Every row comes from one small tree of marks. Brackets hold a mark, then the marks that hang from it, in alphabetical order. Every link used is in the known rows. Which tree was each row made from?
In the rows, zero is written as 128.
Known rows:
{nozaf {mesir gafup miva}}: [146 134 147 153 103 107 130 150 150 150 166 115  67 115  84 121 124 154
 118 156]
{mesir miva}: [130 131 123 150 116 110 121 151 142 146 159 124  72 138  92  97 131 139
 126 161]
{kuge gafup miva}: [ 99 105 119 168  66 121 123 134 140 167 146 136  85 157  97 120 144 132
 118 165]
{zefa {mesir miva vogur}}: [142 113 118 124  96  93 121 166 137 143 186 139  66 119  34  80 161 140
 113 167]
{miva kuge {mesir vogur}}: [121  95 131 130  62 108 121 141 133 133 161 137  66 153  65  88 158 137
 121 175]
{miva kuge mesir}: [122 113 131 138  75 111 122 124 134 135 153 135  69 166  91  97 146 136
 125 175]
{nozaf {mesir {gafup kasod} {miva kuge} vogur}}: [143 107 149 134  75  97 125 142 148 156 182 146  65 114  62 130 131 143
 115 169]
{nozaf {mesir vogur}}: [131 102 136 143  95 104 141 150 143 152 165 117  71 127  84  90 163 147
 109 154]
{gafup {kasod zudad} {kuge miva} {mesir vogur}}: [146  86  87 170  85 109  93 113 131 190 164 116  92 144  98  91 140 124
  88 152]
{nozaf {mesir {gafup {kuge miva}} vogur}}: [158  95 136 184  46 110 123 151 149 174 178  96  82 121  72 113 134 154
  94 154]
{nozaf {mesir {gafup kasod kuge} miva vogur}}: [161 101 135 161  84 102 125 150 146 171 180 130  79  97  73 113 118 142
 108 147]
{miva {mesir {gafup {kasod zudad} kuge} vogur}}: [158  59 111 130  81 110 102 115 131 165 147 146  95 125  86  97 120 125
 135 145]
{zefa mesir}: [130 109 113 140 105 104 131 125 133 145 170 136  83 141  77  92 155 135
 121 162]
{kasod {gafup kuge}}: [146 102 126 167 101 129 121 126 134 155 155 122 105 137 140  80 140 148
 120 161]
{mesir gafup miva}: [134 124 132 155 105 111 117 143 142 147 158 129  75 126  81 122 110 146
 137 161]
{nozaf {mesir miva vogur}}: [143 123 140 137 100  99 130 174 149 148 173 114  59 117  68  89 157 150
 103 155]
{kuge {gafup kasod} {miva mesir}}: [113  93 107 145  58 111 117 130 129 166 135 165  87 156  93 103 137 103
 118 160]
{mesir {gafup {kasod zudad}} {miva kuge} vogur}: [143  88 129 112  94 103  99 124 144 157 167 160  76 127  74 129 124 135
 140 171]
{miva kuge {mesir {gafup {kasod zudad}} vogur}}: [142  67 125 103  73 104 102 108 133 148 150 166  80 140  77 114 133 126
 144 168]
{zefa {mesir {gafup kasod kuge} miva vogur}}: [160  90 113 151  80  96 113 142 134 162 191 151  87 101  39 105 122 132
 118 156]

Write each row's tree:
[157  84 115 171  43 104 112 143 138 166 190 119  89 125  38 104 137 143
 104 164]  {zefa {mesir {gafup {kuge miva}} vogur}}
[158 109 120 176  75 126 109 138 139 166 157 113 106 147 131  81 138 140
 105 164]  {kasod {gafup {kuge miva}}}
[177  80 115 127  64 118  87 152 135 162 148 120  93 144 106  56 157 138
 106 164]  {kasod {gafup {kuge {miva {mesir vogur}}}} zudad}
[113 132 122 163  86 106 110 145 137 144 184 116  52 139  54 104 154 152
  96 182]  {gafup {mesir {miva kuge} vogur}}
[ 96  94 123 135  64 114 127 108 130 152 143 179  80 160  97 118 144 115
 130 173]  {miva {kuge {gafup kasod}} mesir}
[150  77 111 154 112 119 111  89 138 174 150 140 108 133 127 124 107 132
 142 146]  {mesir {gafup {kasod zudad} kuge}}
[129 112 110 130 108 101  96 122 135 160 173 142  64 140  78 106 149 132
 108 173]  {gafup {kasod zudad} {mesir {miva kuge} vogur}}
[135  94  87 194  68 108 108 125 130 183 171 114  90 139  82  91 135 122
  83 152]  {gafup kasod {kuge miva} {mesir vogur}}
[161  72 104 162  48  98 112 130 134 175 185 143  99 120  45 106 128 124
 107 157]  {zefa {mesir {gafup kasod {kuge miva}} vogur}}
[134  84 123 140  81  99 125 133 133 143 176 142  81 120  41 106 148 143
 129 165]  {zefa {mesir gafup vogur}}
[148  71 130 116 105 103 123 116 143 168 152 145  87 115  97 116 138 134
 129 146]  {nozaf {mesir {gafup {kasod zudad}} vogur}}
[ 96  75 123 127  51 108 125 123 129 151 151 183  76 149  70 110 156 116
 128 174]  {miva {kuge {gafup kasod}} {mesir vogur}}
[110 108 143 131  68 100 134 147 147 163 177 164  62 126  71 125 158 136
 105 170]  {nozaf {mesir {miva {kuge {gafup kasod}}} vogur}}
[161  99 116 147 116 115  99 114 142 172 157 139  95 124 109 121 100 136
 136 148]  {mesir {gafup {kasod zudad} kuge} miva}
[147 105  95 156 117 106  96 126 132 177 170 125  78 124  88  90 135 132
  99 151]  {gafup {kasod zudad} kuge {mesir miva vogur}}
[143  97 124 173  75 120 118 123 133 149 151 119  87 137  91 104 113 143
 131 153]  {miva {mesir {gafup kuge}}}
